Each row was made from one path, in order. Every step used is in the known rows, and no mark comes twice. Write each row's path.
Known rows:
begu, kefis, gebaguv: [-1.07  2.56 -1.22  0.78  0.64  1.17  0.87  0.87 -0.75 -0.19 -0.71  0.20
 -0.13 -1.65  1.41  0.93  0.33 -3.55 -1.04 -1.82 -0.28  2.75 -0.85]
begu, kefis, lopado, kadu: [-0.58  3.97 -1.92  0.98  0.33 -0.62  0.64 -0.50  0.07  0.61  0.09  1.07
 -0.15 -3.61  2.74  0.45  0.42 -3.02  0.08 -0.83  0.09  6.24 -0.68]
poza, gebaguv, gebozuv, kefis: [-0.36 -1.74  0.48  0.58  1.70 -0.63  0.63 -0.32 -0.28  0.02 -0.09 -0.50
  0.18  0.24  1.07 -0.28 -1.83  0.09  0.43  0.19 -0.59  3.78 -0.93]
munuf, kefis, lopado, kadu: [-0.45  2.69 -1.13  1.15 -0.27 -0.83  0.57 -3.38 -0.07  0.85  0.09  0.79
  0.76 -2.54  0.92  0.17 -0.15 -2.64 -0.98 -1.57 -0.39  3.67 -1.33]
gebozuv, kefis, mugu: [-1.08  2.78 -0.54  0.26  1.68 -1.10  0.16 -0.24 -0.38  0.25 -1.03 -2.44
  0.19 -1.44  0.22  0.01 -0.49  0.78 -0.51 -1.82  0.05  2.09 -0.72]
kadu, kefis, gebaguv, gebozuv: [-1.13  1.68  0.12  0.51  0.70  1.14  0.50 -1.27 -0.52  0.27 -0.09  0.50
  0.42 -2.17  0.74  0.10 -0.39  0.61 -2.83 -0.62 -0.40 -1.20 -1.19]
poza, gebaguv, gebozuv, begu, kefis: [ 0.17 -2.07  0.19  0.81  1.16 -1.07  1.22 -0.17 -0.89  0.20  0.15 -0.84
 -0.21 -0.12  2.41 -0.03 -1.48  2.16  1.98 -0.13 -1.01  5.55 -0.37]
kadu, lopado, kefis, gebaguv, gebozuv: [-1.34  3.41  0.27  1.17 -0.51 -1.74  0.81  1.40 -0.87  0.78  0.11  1.44
  0.51 -2.97  2.86 -0.66 -0.20  0.72 -1.85  0.32 -0.40  2.72 -0.42]
poza, kefis, gebaguv, gebozuv, begu: [-0.49 -0.88  0.47  0.04  1.07 -1.73  0.09  1.19 -1.19  0.16 -0.20 -0.93
  1.22 -0.26  1.25 -0.14 -1.15  1.62 -1.46 -1.31 -0.91  3.76 -1.41]
begu, kefis: [-0.42  1.69 -0.99  0.71  0.26 -0.63  1.03  1.48 -0.42  0.00 -0.14  0.49
 -0.67 -1.67  1.90  0.73 -0.06 -2.13  0.83 -0.76  0.39  2.89 -0.36]
begu, kefis, leted: [-0.63  1.30 -1.91  1.37  0.53 -1.86  0.76 -1.06 -1.03  0.26 -0.34  0.27
 -1.01 -1.20  1.71  0.86  0.05 -1.74  0.61 -0.85  0.19  0.62 -0.15]
gebozuv, kefis, leted: [-0.91  1.17 -1.18  0.87  1.38 -2.65 -0.21 -0.97 -0.83  0.37 -0.72 -0.82
 -0.84  0.14  0.65  0.53 -0.62 -1.35  0.46  0.48  0.23  1.43 -0.94]
poza, kefis: [ 0.13 -0.10 -0.30 -0.31  0.58 -1.58  0.38  1.41 -0.42 -0.17  0.25  0.19
  0.41 -0.30 -0.01  0.00 -1.23 -1.60 -0.86 -1.47  0.32  2.46 -1.25]
munuf, kefis: [-0.26  0.43 -0.22  0.82 -0.39 -0.66  0.91 -1.86 -0.52  0.25 -0.10  0.17
  0.11 -0.31 -0.04  0.45 -0.69 -1.83 -0.36 -1.40 -0.08  0.32 -0.96]
gebozuv, begu, kefis, lopado: [-0.17  2.54 -1.38  0.58  0.75 -1.78  0.32  1.18 -0.89  0.90  0.39 -1.76
 -0.54 -2.44  2.74  0.67 -0.15  0.49  1.59 -1.26  0.14  6.86 -0.52]
gebozuv, begu, kefis, gebaguv, poza: [-0.89  1.71 -0.64  0.09  1.25  0.11 -0.18  1.92 -1.13  0.02 -0.30  0.80
 -0.77 -1.68  1.34  0.56 -0.40 -1.24 -0.59 -0.99 -0.42  5.38 -0.73]
munuf, kefis, begu: [-0.53  0.12 -0.49  0.93 -0.28 -1.88  1.21 -2.57 -0.62  0.71  0.24 -0.35
 -0.21 -0.99 -0.68  0.17 -0.49 -0.31 -0.84 -3.64 -0.81  1.46 -1.36]
kadu, lopado: [ 0.09  2.41  0.62  0.63 -0.66 -1.05  0.67  1.00 -0.40  0.43  0.63  0.05
 -0.50 -1.57  0.60 -0.50  0.12  0.58 -0.62  0.68  0.55  0.60  0.18]
gebaguv, poza: [-0.25 -0.36  0.21 -0.58  0.88  0.78 -0.98  0.53  0.01 -0.22  0.68  3.09
 -0.21 -0.91 -0.91 -0.49 -0.41 -1.58 -2.06  0.29  0.45 -0.65  0.28]
gebaguv, gebozuv: [-0.11 -1.63  0.99  0.62  0.02 -0.88 -0.06 -0.27 -0.06  0.29  0.46  0.36
  0.52 -0.30  1.35 -0.54 -0.18  2.94 -0.09  1.01 -0.13 -1.20  0.51]
begu, kefis, lopado: [-0.45  2.95 -1.78  0.88  0.69 -0.29  0.66  0.54 -0.47  0.66  0.68 -0.31
 -0.03 -3.18  2.25  0.71  0.13 -2.73 -0.34 -2.13  0.72  4.26 -0.44]
lopado, kadu: [-0.14  1.24 -0.22  0.13 -0.61 -0.64  0.03 -1.21  0.70  0.05 -0.76  1.69
 -0.03 -0.54  0.67 -0.31  0.41 -0.31  0.43  1.40 -0.78  2.58 -0.28]

Write each row's path:
[-1.14  1.20 -0.39  1.21  0.67  0.51  0.83  0.56 -0.76  0.09 -0.35  0.58
  0.30 -1.91  2.43  0.51  0.17 -1.23 -1.16 -1.00 -0.35  1.76 -0.42] -> begu, kefis, gebaguv, gebozuv
[-0.03  1.11 -0.73  0.35  0.33 -2.16  0.71  1.89 -0.84  0.29 -0.33 -1.20
 -1.18 -1.06  2.58  0.67 -0.38  0.91  2.62 -0.18 -0.11  5.61 -0.42] -> gebozuv, begu, kefis
[-0.68  2.01 -0.80  0.48  0.65 -0.69  0.42  1.48 -1.16  0.18 -0.87 -1.33
 -0.52 -1.05  2.08  0.88 -0.05 -0.11  0.87 -1.16 -0.68  5.66 -0.90] -> gebozuv, begu, kefis, gebaguv
[-0.71  2.74 -0.91  0.17 -0.13 -1.70  1.04 -2.58  0.42  0.58 -0.46  1.52
 -0.91 -2.96  0.20 -0.39 -0.15  0.86 -0.82 -0.63 -1.12  3.65 -1.70] -> lopado, kadu, kefis, begu
[-1.51  0.84 -0.31  0.59  0.08 -0.76  0.18  0.40 -0.48  0.41 -0.67  1.65
  1.03 -1.55  2.59 -0.22 -0.25  0.05 -1.39 -0.44 -0.91  2.34 -0.68] -> lopado, kefis, gebaguv, gebozuv
[-0.71  3.39 -0.76  0.01  0.99  0.26  0.82 -2.24 -0.38  0.34 -0.41 -1.56
  0.11 -3.19 -0.75 -0.10 -0.47  2.01 -2.11 -2.55  0.04 -2.00 -0.75] -> kadu, kefis, mugu
[-0.55  0.66 -0.45 -0.28  0.96  0.13  0.25  1.10 -0.80 -0.36 -0.34 -0.11
  1.03 -0.30 -0.50  0.29 -0.75 -2.98 -2.59 -2.37 -0.39  2.47 -1.74] -> poza, kefis, gebaguv
[-0.44 -1.00 -0.24 -0.77  1.40 -1.71 -0.15  0.92 -0.45  0.05  1.27  2.77
 -0.14 -1.66 -1.64 -0.68 -1.39 -1.50 -3.38 -2.89  0.03  2.58 -1.11] -> gebaguv, poza, kefis, begu
[-0.17 -0.64 -0.12 -0.83  1.32 -0.63 -0.49  1.73 -0.40 -0.34  0.88  3.33
  0.16 -1.08 -0.93 -0.42 -1.54 -3.00 -2.75 -1.04  0.73  1.49 -0.83] -> gebaguv, poza, kefis
[-0.72 -0.83  0.34  0.18  1.09 -0.52  0.06  0.55 -0.80 -0.13  0.04  0.19
  1.48 -0.47  0.54 -0.16 -0.98 -0.54 -2.75 -1.76 -0.49  1.58 -1.30] -> poza, kefis, gebaguv, gebozuv
[-1.10  3.93 -0.88  0.14  0.00  1.00  0.53 -2.14  0.22  0.05 -1.20  1.74
 -0.08 -2.39  0.45  0.15  0.03 -1.84 -2.04  0.21 -1.03  2.43 -1.79] -> lopado, kadu, kefis, gebaguv
[-0.45  3.07 -0.72  0.11 -0.35 -0.64  0.65 -1.64  0.52  0.21 -0.67  1.98
 -0.61 -2.39  0.95 -0.08 -0.28 -0.52 -0.34  1.15 -0.43  2.32 -1.27] -> lopado, kadu, kefis
[-0.21 -0.50  0.36  0.98  0.33 -2.73  0.60  1.54 -0.77  0.64  0.20 -0.60
 -0.48 -1.10  3.51  0.10 -0.52  3.83  2.13  0.76 -0.22  3.87  0.09] -> gebaguv, gebozuv, begu, kefis
[-0.37  1.50 -0.88 -0.61  1.37 -0.66 -0.79  0.24  0.11  0.24  1.03  3.79
  0.78 -2.92 -0.19 -0.61 -1.02 -3.68 -3.52 -1.08  0.41  4.81 -1.16] -> gebaguv, poza, kefis, lopado, kadu
[-1.38  4.25 -0.30  0.37  0.06 -0.55  0.24  1.71 -0.79  0.39  0.30  3.44
 -0.11 -3.36  1.07 -0.62 -0.32 -2.58 -3.34 -0.18  0.11  3.44 -0.64] -> kadu, lopado, kefis, gebaguv, poza
[-0.25  3.15 -1.53  0.68  0.30 -2.36  0.34  0.15 -0.41  0.89 -0.15 -0.63
 -0.55 -2.81  3.35  0.41  0.08  0.41  1.97 -0.20 -0.38  8.62 -0.77] -> gebozuv, begu, kefis, lopado, kadu
[-0.97  2.48  0.03  0.39  0.13 -0.75  0.33 -1.72 -0.16  0.55 -1.05  0.88
  0.02 -2.43  1.88 -0.20 -0.29  2.25 -0.72  1.35 -1.48  3.58 -1.52] -> lopado, kadu, kefis, gebaguv, gebozuv, begu
[-1.65  2.26 -0.97 -0.32  0.67  0.59 -0.52  1.18 -0.46 -0.03 -0.47  3.78
  0.39 -2.23  0.63 -0.15 -0.45 -3.61 -3.08 -0.81 -0.42  2.79 -0.89] -> lopado, kefis, gebaguv, poza
[-0.54 -2.00  0.32  0.70  1.75 -1.61  0.91 -1.21 -0.38  0.40  0.25 -0.98
 -0.11 -0.22  0.45 -0.57 -1.67  1.48  0.08 -1.60 -1.20  4.89 -1.23] -> poza, gebaguv, gebozuv, kefis, begu
